What can hang from each mark:
nobin: gete
nilav: siro totodom
mubep: dano totodom viviro
gelita: siro viviro
viviro: gelita gete mubep
gete: nobin
totodom: nilav
siro: nilav

Known rows, with every way that one mark hangs from another:
{mubep totodom {viviro {gete nobin}}}: -1.3	-22.6	14.0	21.3	30.0	0.3	19.8	-12.3	-10.9	10.7	-8.6	13.8	11.0	-1.6	-6.5	4.4	19.1	-24.9	-6.6	12.1	1.6	24.1	10.4	11.2	-8.3
{gelita viviro}: 20.2	-15.2	-9.2	-15.6	-12.5	-13.6	6.8	16.5	-4.1	28.9	-7.6	-3.3	-11.7	-17.0	16.5	-9.5	-27.4	5.5	15.0	10.2	18.9	-8.6	-15.4	9.8	-13.6
{mubep dano}: -1.1	-12.7	15.8	-7.4	-5.4	2.7	20.9	-19.9	14.0	10.1	-14.5	-3.4	3.5	-1.2	-3.6	-11.0	0.8	-17.4	-8.1	2.0	12.4	-3.2	-27.7	4.7	7.1
{viviro gelita gete {mubep dano totodom}}: -10.6	12.2	2.1	-8.6	-1.8	34.9	8.9	-30.7	18.0	-18.4	-10.9	-7.4	26.4	6.1	4.7	-16.7	23.3	3.7	-39.6	5.0	-33.5	28.2	4.9	-16.7	51.8
{gelita siro}: 6.0	-8.9	16.4	-6.7	-0.7	2.6	-1.4	15.5	-0.3	17.3	-7.1	-9.0	-19.0	-2.7	-0.8	7.5	4.4	1.3	26.2	-12.5	-3.3	-17.4	-9.4	-5.2	-23.7
{mubep dano {viviro {gelita {siro nilav}}}}: -1.2	-20.4	-17.5	-17.0	4.4	-36.2	5.5	-13.1	13.9	-31.4	30.7	-7.6	-32.0	11.3	-22.1	6.9	-19.9	-4.3	17.0	13.1	10.3	1.8	-13.7	8.5	4.0
{mubep {totodom nilav} {viviro gelita gete}}: 0.0	-23.6	3.7	24.4	6.3	0.5	15.0	3.9	-14.7	-13.1	19.4	-9.2	15.5	-4.6	10.0	6.4	7.0	12.9	-13.5	29.0	16.7	-24.7	10.4	-7.6	8.8
{mubep dano totodom {viviro {gete nobin}}}: -1.6	-30.7	17.4	14.9	39.5	11.2	31.4	-30.6	13.1	-0.9	-5.2	15.1	6.6	11.8	-21.1	12.9	14.3	-34.0	-30.4	25.0	2.0	40.3	4.8	5.0	12.3
{totodom {nilav siro}}: 7.5	-2.7	11.3	25.4	-23.1	-26.1	-1.0	3.1	-15.2	1.0	11.3	1.0	-3.6	8.3	12.7	14.6	-9.3	-2.0	16.8	-15.7	69.2	-38.2	3.7	-1.4	-27.7
{gete nobin}: 0.2	-1.3	0.8	3.3	5.2	-23.6	4.8	-15.0	-12.7	30.1	-6.8	-1.6	12.8	-6.1	7.5	-10.8	-9.1	-8.0	1.8	-27.9	23.5	3.6	-3.5	13.3	-32.7
{mubep {totodom nilav} viviro}: 7.1	-30.2	10.1	35.5	6.5	-2.1	23.0	17.0	3.8	3.6	9.2	14.2	-3.4	7.5	4.4	15.2	-12.4	-3.3	-1.3	9.0	26.0	-27.7	4.1	13.4	-22.5
{siro {nilav totodom}}: -6.8	27.5	-9.2	13.2	-18.7	-26.9	-13.8	13.3	-31.4	0.9	1.9	10.4	21.8	-5.4	-13.3	-12.6	-4.0	-14.6	41.3	-8.9	6.9	-24.1	-20.4	33.1	-30.9
{viviro gelita gete mubep}: -19.0	40.9	4.0	-26.1	-22.2	0.9	-22.3	-10.9	-5.9	-0.9	-13.7	-11.5	27.3	-21.8	11.1	-27.7	14.6	23.0	-7.7	-3.0	-23.8	3.6	-1.6	-7.7	17.4
{gelita {viviro {mubep totodom}}}: 20.6	-2.2	-19.0	-8.7	-6.9	21.6	0.4	17.3	13.8	16.2	-15.2	11.6	-9.1	-8.1	19.3	-0.8	-23.7	11.8	-8.5	-7.1	-19.8	4.8	9.8	9.4	0.3
{mubep {totodom nilav} {viviro gelita}}: 10.4	-35.0	-7.8	29.6	0.3	-12.6	27.7	11.5	-5.7	-7.0	32.2	-5.4	3.4	4.0	18.0	8.8	-16.5	14.1	-10.6	13.1	29.5	-29.8	9.5	4.8	-7.9
{mubep {totodom {nilav siro}} {viviro gete}}: 5.4	-24.7	26.6	39.3	-4.0	-1.5	16.4	5.2	-8.0	-19.3	9.6	18.4	-7.7	13.2	-6.3	30.3	17.6	-15.5	7.5	32.1	44.9	-16.9	19.6	-3.5	-5.2
{gelita siro viviro}: 24.2	-23.4	-4.8	-20.2	0.7	-2.2	-4.3	31.5	3.5	20.4	1.8	-8.4	-40.9	-8.4	8.3	14.1	-23.4	12.7	25.2	4.8	1.5	-3.1	-4.9	-4.4	-24.0
{mubep dano {totodom nilav}}: 6.0	-25.6	1.5	29.5	6.8	21.4	31.1	-5.2	13.9	0.7	6.3	2.2	6.4	18.5	8.5	7.9	-8.0	-9.4	-29.3	-8.4	27.6	-20.6	-3.2	-5.6	12.4
{nilav siro totodom}: 11.4	10.6	24.9	29.4	-29.9	-17.7	7.0	11.6	-21.6	-6.6	2.1	12.7	5.7	2.8	-8.5	13.4	10.6	-18.1	40.8	2.2	39.5	-17.2	-2.6	17.7	-41.7
{nobin gete}: 3.9	-0.1	-4.4	11.3	-17.0	6.6	35.4	25.5	3.7	41.8	-2.0	0.5	11.5	-0.2	10.6	-21.9	-6.5	6.4	9.0	-4.6	14.6	-22.4	-38.3	20.3	-23.6
{mubep dano totodom viviro}: 7.1	-44.1	17.5	11.6	16.5	16.2	46.6	-17.5	29.4	-8.3	-3.9	14.8	-8.4	11.7	-11.6	9.7	1.0	-27.5	-13.5	27.5	1.5	15.5	-12.5	13.6	10.7
{siro nilav}: -7.5	13.9	-10.1	-4.9	-14.1	-29.1	-6.6	-4.0	-16.1	4.2	-6.1	2.5	11.8	-5.4	4.4	-25.4	-3.7	-15.6	31.0	-16.6	11.1	-16.6	-21.8	21.2	-8.7

Rows:
13.3	-0.3	-6.2	-18.4	10.1	41.8	-20.4	25.1	13.4	10.4	-13.8	5.7	-27.7	-3.7	4.1	15.8	3.9	15.1	0.2	3.8	-48.4	19.1	23.0	-18.6	11.6
{gelita siro {viviro gete {mubep totodom}}}
7.1	1.6	-36.4	-23.2	24.7	-28.2	-36.8	11.1	-26.6	9.1	8.7	-3.3	-27.3	-5.3	-4.1	6.7	-16.8	-1.6	22.6	-7.5	6.1	19.0	7.0	-3.0	-13.5
{gelita {siro nilav} {viviro {gete nobin}}}
15.7	-17.3	7.6	47.4	-15.8	0.3	22.3	8.7	-10.0	-7.9	17.4	7.8	1.3	19.4	17.7	18.1	1.7	-8.1	12.2	-17.5	61.1	-28.8	16.1	-5.1	-11.7
{mubep {totodom {nilav siro}}}
-16.7	12.0	8.0	12.5	8.3	36.1	-7.5	-12.2	19.3	-5.1	-13.4	10.6	16.0	12.8	-4.9	8.3	10.3	2.0	-45.9	-8.2	-15.7	0.4	13.6	-17.0	28.9
{viviro gete {mubep dano {totodom nilav}}}
-12.8	33.4	-29.1	-22.6	-20.2	-22.9	-42.0	7.0	-2.4	-18.8	16.2	-10.0	-12.6	0.3	6.7	-10.4	-19.2	23.7	29.5	-39.0	-20.9	-10.6	1.2	0.8	-2.2
{viviro {gelita {siro nilav}} mubep}
1.1	-26.9	25.6	13.9	14.4	19.2	29.1	-3.9	1.2	-2.4	-18.0	12.5	9.2	-8.4	-10.9	-0.9	29.0	-22.8	5.9	35.5	-17.0	9.3	-5.2	5.7	11.6
{mubep totodom {viviro gete}}
15.9	-12.0	-1.5	-23.7	8.3	12.1	-12.4	24.5	-4.3	19.5	-9.4	-11.7	-28.6	-15.6	-3.0	11.0	1.1	8.7	20.0	20.8	-9.3	2.4	2.1	-16.9	-5.2
{gelita siro {viviro gete}}
-1.7	12.1	-19.6	20.9	-19.0	7.2	-9.7	9.3	-2.8	-3.5	16.2	-7.3	17.1	6.3	31.6	-6.9	-18.4	32.1	-24.1	-29.8	7.1	-29.3	16.4	-5.6	3.3
{viviro gelita {mubep {totodom nilav}}}
-1.9	24.8	-2.3	-37.7	-13.7	8.1	-23.4	11.6	1.0	20.8	-28.6	4.2	-3.8	-25.3	5.1	-8.1	-10.5	16.2	-8.1	10.9	-26.7	10.3	1.2	0.5	3.2
{gelita {viviro gete mubep}}
-5.3	3.4	0.0	15.4	2.2	25.2	3.3	-8.1	26.0	-4.3	-1.1	11.8	5.4	21.8	5.2	7.9	-18.2	2.6	-40.6	-26.8	-0.3	-12.3	8.8	-5.5	10.0
{viviro {mubep dano {totodom nilav}}}
-23.1	30.3	19.0	-25.4	-6.1	16.4	-12.9	-21.5	18.4	1.8	-31.7	5.1	12.9	-5.7	-17.0	-11.5	15.1	-6.0	-26.5	1.3	-28.2	15.3	-9.9	-7.3	24.9
{viviro gete {mubep dano}}
9.6	0.1	-23.7	-26.9	5.7	-11.9	-31.5	23.5	-13.3	0.1	-1.1	-4.6	-30.3	-10.6	-11.5	6.7	-7.3	-0.6	36.7	12.8	-5.4	4.3	-4.0	-5.0	-1.2
{gelita {siro nilav} {viviro gete}}
-10.9	-17.4	33.1	-14.3	8.8	2.1	20.0	-21.8	18.0	-6.5	-15.4	7.6	-1.6	-7.3	-29.7	0.0	12.8	-19.8	-11.9	44.3	-3.7	15.0	-22.9	6.9	13.4
{mubep dano {viviro gete}}
-0.3	6.6	-4.8	-6.8	18.3	-12.2	-13.1	-4.6	-24.4	9.0	10.8	-27.8	-2.0	-5.2	6.5	-2.2	17.5	13.9	3.6	-12.9	5.5	9.1	12.1	-19.9	-8.4
{viviro {gelita siro} {gete nobin}}
5.5	5.5	-16.4	14.8	-1.9	17.0	-15.3	26.8	5.3	-5.8	26.7	-12.0	-11.7	14.1	24.3	15.7	-15.3	38.5	-12.7	-39.1	-5.1	-22.8	27.7	-19.8	-3.0
{viviro {gelita siro} {mubep {totodom nilav}}}
0.2	-30.7	12.5	5.5	16.2	15.3	42.2	-26.3	12.3	-23.7	6.4	-4.0	11.7	1.3	-8.4	-0.8	23.6	-16.0	-24.0	47.0	-7.0	17.7	-4.4	-2.5	40.9
{mubep dano totodom {viviro gelita gete}}
-10.1	17.2	18.8	-1.4	8.6	46.8	6.8	-20.1	22.8	-3.9	-28.7	13.1	18.7	7.6	-9.0	-8.8	27.8	-16.5	-30.8	-2.4	-43.4	20.5	-1.8	-10.9	40.6
{viviro gete {mubep dano totodom}}
-0.9	6.4	-23.7	-7.7	-10.3	-32.7	-15.6	3.8	-17.3	-16.7	21.1	-20.4	-8.0	-4.0	5.8	-12.9	-6.5	10.3	43.4	-22.2	7.8	-16.2	-8.4	-2.0	-2.9
{viviro {gelita {siro nilav}}}
-21.8	44.5	7.7	-15.9	4.2	-7.4	-31.5	-10.5	-12.8	25.1	-22.8	7.5	22.0	-7.2	-3.3	-14.2	9.2	1.6	-18.1	-29.3	-13.5	15.1	5.9	3.2	-9.0
{viviro {gete nobin} mubep}
-8.3	23.6	2.6	8.5	14.2	20.2	-14.3	-14.4	-4.0	19.3	-21.3	10.3	26.4	1.2	8.1	-11.4	20.6	-5.2	-23.4	-28.4	-28.1	25.8	20.3	-1.2	5.0
{viviro {gete nobin} {mubep totodom}}
-4.3	5.0	10.4	4.8	0.9	33.3	16.0	-20.5	32.9	-1.3	-15.9	15.8	6.5	14.0	0.1	-6.9	1.7	-10.4	-28.1	-19.2	-25.4	14.4	-2.0	1.6	23.7
{viviro {mubep dano totodom}}
-0.6	-10.5	-17.2	-9.2	-4.1	-42.9	-7.6	12.2	-7.4	-21.3	29.2	-9.6	-26.5	1.5	-5.6	-0.2	-18.2	8.4	42.2	5.6	4.7	-13.6	-8.9	11.5	-17.4
{mubep {viviro {gelita {siro nilav}}}}
-11.6	12.2	5.3	2.5	26.4	32.0	-2.8	-37.9	14.6	3.8	-17.6	13.1	17.2	13.8	-7.4	-1.9	16.3	-18.0	-45.9	-22.0	-26.0	43.0	14.9	-5.1	23.8
{viviro {gete nobin} {mubep dano totodom}}
-1.0	17.2	-9.0	12.4	-1.2	-18.8	-25.4	28.3	-21.8	-4.2	11.1	4.2	-5.3	3.8	-23.8	9.0	-3.7	-8.4	54.7	-14.9	-7.9	-23.2	-8.5	14.3	-39.2
{gelita {siro {nilav totodom}}}
1.0	17.5	-25.6	4.5	-13.8	-31.5	-23.0	22.5	-28.9	-21.6	29.0	-13.0	6.1	-0.7	-9.6	1.9	-6.3	8.2	47.5	-11.4	3.1	-25.7	-6.6	11.1	-29.2
{viviro {gelita {siro {nilav totodom}}}}
6.6	1.7	-9.7	-41.3	-12.6	-1.1	-5.2	-2.8	30.5	10.8	-12.7	8.2	-18.4	-3.5	-0.6	1.8	-38.6	8.0	-21.9	1.6	-12.1	17.7	-11.6	9.6	3.4
{gelita {viviro {mubep dano}}}
18.1	-8.4	-32.8	-22.5	-0.2	-23.8	-23.1	27.3	-6.6	8.2	10.8	1.2	-39.8	-5.7	0.6	1.8	-30.8	3.0	44.0	-7.1	8.4	-3.8	-9.8	8.5	-19.0
{gelita {siro nilav} viviro}
-21.4	31.3	4.8	-28.2	-12.0	10.3	-9.3	-29.5	14.9	-11.0	-14.4	-13.9	22.5	-7.8	-3.7	-17.9	11.7	12.0	-31.0	7.0	-19.7	20.0	-5.1	-12.4	36.4
{viviro gelita gete {mubep dano}}
-20.8	39.9	-10.2	-18.0	-3.0	-17.3	-30.4	-17.6	-19.5	10.4	-5.9	-13.6	30.4	-11.6	12.1	-19.4	7.4	22.2	-21.2	-23.3	-9.5	19.9	11.7	-5.6	1.6
{viviro gelita {gete nobin} mubep}
-12.9	-19.6	15.6	-15.3	3.9	-7.8	23.3	-30.9	9.6	-17.7	1.0	-10.8	8.6	-9.5	-18.6	-6.9	10.1	-4.4	-17.2	49.9	3.8	15.0	-17.9	0.0	23.9
{mubep dano {viviro gelita gete}}
-9.5	-5.4	15.7	-9.7	-6.3	-17.4	8.1	-5.0	-13.5	-6.8	-2.9	-12.9	13.2	-22.2	-3.8	-11.8	12.7	6.5	3.9	42.2	1.0	-1.8	-13.9	4.7	0.6
{mubep {viviro gelita gete}}
13.8	-28.8	7.9	42.2	-6.7	6.1	33.3	-14.9	12.9	-19.8	19.1	5.7	-7.5	33.1	4.8	25.9	-5.3	-23.6	-10.4	-5.3	60.1	-11.2	9.8	-11.9	7.3
{mubep dano {totodom {nilav siro}}}
-4.9	-11.5	6.2	-7.5	22.9	-26.8	-8.9	-3.2	-14.9	1.5	18.5	-17.7	-14.3	-5.1	-9.9	12.5	5.8	9.6	4.5	12.9	1.4	15.9	12.3	-5.3	-20.7
{mubep {viviro {gelita siro} {gete nobin}}}
-9.7	26.9	0.0	0.4	-10.9	29.9	-2.4	-7.2	-1.8	-7.8	-11.7	-7.6	29.4	-8.8	17.5	-21.9	26.4	15.7	-14.1	-4.7	-35.1	14.6	10.3	-10.7	33.8
{viviro gelita gete {mubep totodom}}
-9.9	24.0	-16.2	4.1	-4.0	-13.1	-32.9	17.9	-36.7	-20.6	18.3	-15.6	13.8	-6.3	-19.7	-1.6	18.8	3.6	44.9	5.9	-15.4	-11.5	-0.8	-1.5	-11.8
{viviro {gelita {siro {nilav totodom}}} gete}
25.1	-9.1	-12.8	-13.7	3.0	29.9	-7.5	33.0	20.0	8.5	-2.8	6.5	-38.7	4.0	11.2	17.9	-20.1	20.6	8.3	-16.7	-34.1	10.0	16.9	-7.1	-5.1
{gelita siro {viviro {mubep totodom}}}
